Each row comes from the steps of one path. Every step used is in the known rows, and no mark comes twice. Write the path behind each row, first mark first.
Known rows:
kosa koleged noni kedode: [ 20.6   1.7  38.4 -20.7   8.5 -11.4   3.7   9.0   4.4   0.2   0.2   8.8
  -7.9  -9.9  -0.1   0.0  -8.6  18.9  -5.0 -14.6 -17.6  -5.9]
kosa koleged radov: [  1.1  -9.8 -19.9  15.6  -4.4  13.5  -3.5  -1.0  -2.4   8.3  10.4  15.5
  -4.8  -3.7  18.3 -15.0 -14.9  12.3  -2.3  15.0 -11.1  -2.9]
radov lazede luburel: [-13.4  -7.2  -3.9  20.8 -17.8 -37.7  -7.5  -9.7  -2.0   0.9  -2.0  -6.0
   5.2  14.9  -3.8   5.8   9.3 -13.4   7.8  13.7  18.2 -14.2]
kosa kedode noni: [  9.0   9.8   4.7 -13.8 -20.1  -1.3 -16.0  11.5   6.8 -10.2   8.4  10.9
  -3.2  40.8  -2.3   0.0  -1.0 -12.0   9.8 -18.7 -16.7   3.2]
noni koleged: [ -1.6 -20.5   5.2 -28.1   6.4  -1.6  -2.3   0.5  -1.3 -13.3 -10.6  -2.8
 -17.2   2.0   9.0   6.1  -7.3  -1.3   9.6  -2.4  -2.7  -8.6]
kedode kosa koleged radov lazede: [ -6.6   8.8 -22.5  34.0 -16.1  23.6  16.5  -9.3 -11.2   8.3   7.9  -0.8
   1.8  11.8  11.1  -5.8  -0.4  -5.6  -3.4  13.5   6.1 -13.9]
noni koleged radov lazede luburel: [-19.1 -19.7 -16.3  19.7   1.2 -15.3  -0.6 -12.6  -6.0   2.4  -3.3   3.1
  -0.2   1.4   5.4  -0.8  -2.0  -9.0   9.2  21.4   8.8 -20.7]
kedode noni: [  1.8  15.1  11.0  -2.6 -29.8  14.0 -11.9   7.1   1.3 -11.0  -1.2   5.1
  -8.0  46.6   1.1   3.8   4.2   6.5   4.6 -16.3  -9.8   6.3]
lazede luburel: [ -4.7 -15.3  -4.6  -3.7 -10.0 -33.1 -15.9  -1.6   4.6  -3.4  -7.4  -1.6
   1.1  17.2  -4.9   0.1   2.0  -2.9   8.6   7.2  11.0  -4.6]
luburel lazede radov koleged: [-11.0   1.7 -21.7  -3.8  -3.1 -35.4  -7.2  -0.5   7.1  -5.6   3.7  -6.5
   5.3 -50.7   0.9   9.4   2.7 -16.0  -4.1  -0.1   1.1  15.7]
noni kedode kosa koleged radov: [ 10.5  -3.8 -19.9  -1.4  -0.3  24.3  11.4  -1.6  -4.8   1.4  -0.1   3.6
  -3.3  17.0  13.8 -15.2 -13.6  16.6  -6.6   0.4 -11.3  -5.7]
lazede radov: [  2.4   5.0   5.8 -19.4  -8.0 -35.4 -19.1   2.6   0.6   5.2  10.5  -8.2
   2.3  -5.3  17.4   4.4  -4.7   0.6   1.0   0.3  -3.2  11.2]
lazede radov koleged noni kedode kosa: [ 14.3  21.1   6.7 -47.6  18.0  27.4  21.6  10.7   0.8  -8.6 -12.6 -13.5
   4.7  -4.0  -8.6   3.2   0.6  -2.7  -9.6 -24.9  -3.9   3.8]
luburel lazede: [  3.7   4.3  -4.0  37.7 -23.4 -50.6  -8.7  -8.9  -0.7   4.7  -0.9  -3.5
   0.6  28.3  11.9   1.6  10.1   8.5   6.3  -7.7  -5.0  -0.3]
radov lazede luburel koleged noni kedode: [  8.4   0.0  47.0  -5.0  15.8 -23.8   3.5   1.4   1.0  -0.9   0.3  -2.1
   2.6 -25.5 -13.1   7.9   4.5  16.9  -5.4 -12.3  -2.0  -3.2]
radov lazede luburel koleged: [-11.0 -15.5  16.3  15.3  -9.0 -30.6 -12.4 -10.2   2.5  -4.2   3.8 -10.7
   4.0 -23.4 -18.6   9.0  13.1  -2.4  -0.1   9.0  25.2   8.4]
luburel lazede radov koleged kosa: [ -4.5  11.9 -25.8   0.3  27.2   2.9  13.9  -4.0   3.2   8.1 -10.4 -12.4
  12.1 -15.7  -4.2   5.4   6.0 -20.7  -6.4   4.9   2.9  12.7]
kosa koleged radov lazede: [-10.1   1.4 -13.5  42.4 -16.2   1.4   6.6  -8.6 -10.2  10.5  15.0   5.0
   1.5  -1.4  16.2  -4.4  -3.1   0.5  -1.3  19.0   0.9 -14.9]
kedode kosa: [  9.6  14.3 -13.2 -16.6 -10.7  26.4  12.0   3.8  -4.6  -6.7 -14.1 -18.8
   2.4  52.1  -3.0  -0.5   7.4  -3.0   0.1 -14.7  10.0   0.8]

Write each row's path:
[-14.5 -14.3 -17.6  29.8 -13.3 -19.2  -4.3 -12.2  -1.9   7.6   4.7   7.3
   2.3   1.9   3.4  -4.4  -1.2 -11.8   4.2  25.3  11.7 -15.8] : kosa koleged radov lazede luburel
[  4.0  14.2 -12.1 -17.6   7.5  30.2   3.7  10.9   8.7  -9.5  -2.2   6.4
   3.7  26.0 -15.2   0.7   2.2 -26.5   3.6 -13.6 -12.0   7.1] : radov koleged kosa kedode noni
[-11.7   0.4 -16.4 -28.9   2.7 -15.1  -6.2   7.8   6.2 -11.5   3.5  -7.7
   5.1 -55.4  -2.4   9.3  -2.7 -17.0  -5.1   2.1   3.8  16.8] : lazede radov koleged
[ -2.3  17.7   7.0 -26.9  23.8  20.9   3.9  17.2   8.4   4.6   1.8  10.1
   1.5 -65.1  -8.6   4.6  -2.0 -16.1  -5.3  -3.7  -3.3  10.1] : lazede radov koleged noni
[ 12.0  -2.3  -9.2 -17.5 -21.5  26.0   5.4  -0.2   5.3  -6.1  -6.1  -5.1
 -10.6  25.6  -3.2  -4.9  -1.8 -12.4  -2.8  -3.1  11.4   1.8] : kedode kosa koleged
[ -6.3  -8.6 -13.0  -3.9   5.6  36.3   0.4   0.9  -6.2  -5.4  -2.7  15.4
 -14.5  14.8  19.7  -7.5 -13.2  12.9   6.8  -0.2 -21.2  -7.5] : kedode noni koleged radov
[ -7.3 -16.9  -9.3  15.7   8.9  -0.8 -10.8  -4.2  -1.5   4.5   5.4   5.3
   4.7 -22.8  -0.1  -9.7  -3.3  18.3  -1.6  12.8   1.7   8.4] : lazede luburel koleged radov
[ 12.4   9.1  22.8  -7.2   2.7  24.2   0.5  10.8   8.9  11.2   2.9  20.0
 -12.9 -20.3  -3.9  -4.5  -5.0  -2.8  -1.4  -0.9  -4.0  -1.5] : kosa koleged noni
[  1.0   6.9   4.1   2.1   0.3  10.1  -3.5  -1.8   7.1  -0.7   3.3   3.7
   4.3  31.6 -21.6   4.1   9.1 -25.1   5.0  -6.2   0.7   5.0] : radov lazede luburel koleged kosa kedode noni
[ -1.9   5.8  34.2   8.8  12.3   7.2  -1.6   2.7   5.5  10.3   2.8   7.6
   0.1 -38.2 -21.4   4.6  10.5  -2.9  -1.6   1.1  14.4   5.0] : radov lazede luburel koleged noni
[ 21.2  21.5  15.6 -30.6  11.0  29.4  22.9   9.4  -3.5  -5.0 -16.6 -12.6
   2.2  36.8  -5.3  -0.2   3.1   8.9  -5.2 -29.3  -5.0  -5.7] : koleged noni kedode kosa
[ 18.4  10.2  38.4 -18.3  14.7 -15.1   5.3  12.0  -1.3  -0.3  -3.4   2.0
   0.6   1.7   3.3   3.1  -3.5  24.5  -2.1 -21.3 -18.9  -6.8] : koleged noni kedode
[ -3.1 -22.5  15.6  -4.2  -2.5 -27.5 -18.8  -3.9   7.2  -6.3  -0.9  -7.1
   0.8 -20.4 -18.2   4.7   7.8   4.8  -0.1   3.5  18.9  16.4] : lazede luburel koleged
[ -6.1 -11.2 -15.4  15.5  -9.5  -9.9   7.4 -13.7  -4.2   1.5  -3.3  -1.8
   4.0  19.5  -0.4  -4.5  -0.7  -5.4  -0.1  13.4   9.8 -20.2] : noni kedode kosa koleged radov lazede luburel
[  6.4   4.0   8.6   1.8  26.3  22.3   9.8  -2.8  -0.2   7.0  -9.8 -15.9
   7.4   9.1 -13.0   3.1   9.3   3.8  -7.1   0.4   9.0  17.3] : luburel koleged kosa
[ -5.5 -16.7 -18.4  -2.4  17.5  16.8   2.5  -0.8  -8.7  -0.8  -2.5   8.2
  -9.2  -5.7  22.8  -8.0 -14.9  14.5   6.3   7.5 -15.3 -10.7] : noni koleged radov
[ -2.4  -6.2  -3.7  18.8   8.1   8.4  -5.4   0.2  -5.8   4.1  10.6   2.8
   3.9 -19.9   8.4  -8.5  -3.9  25.6  -4.8   5.9  -6.1  12.0] : luburel koleged radov
[-12.8   4.2  -0.1  45.0  -4.2  -1.5   5.4  -8.4 -13.3   8.3  15.3  -4.6
   8.7 -15.9   7.5   1.1   5.8  11.4  -3.8  12.5   5.8  -2.2] : luburel koleged radov lazede
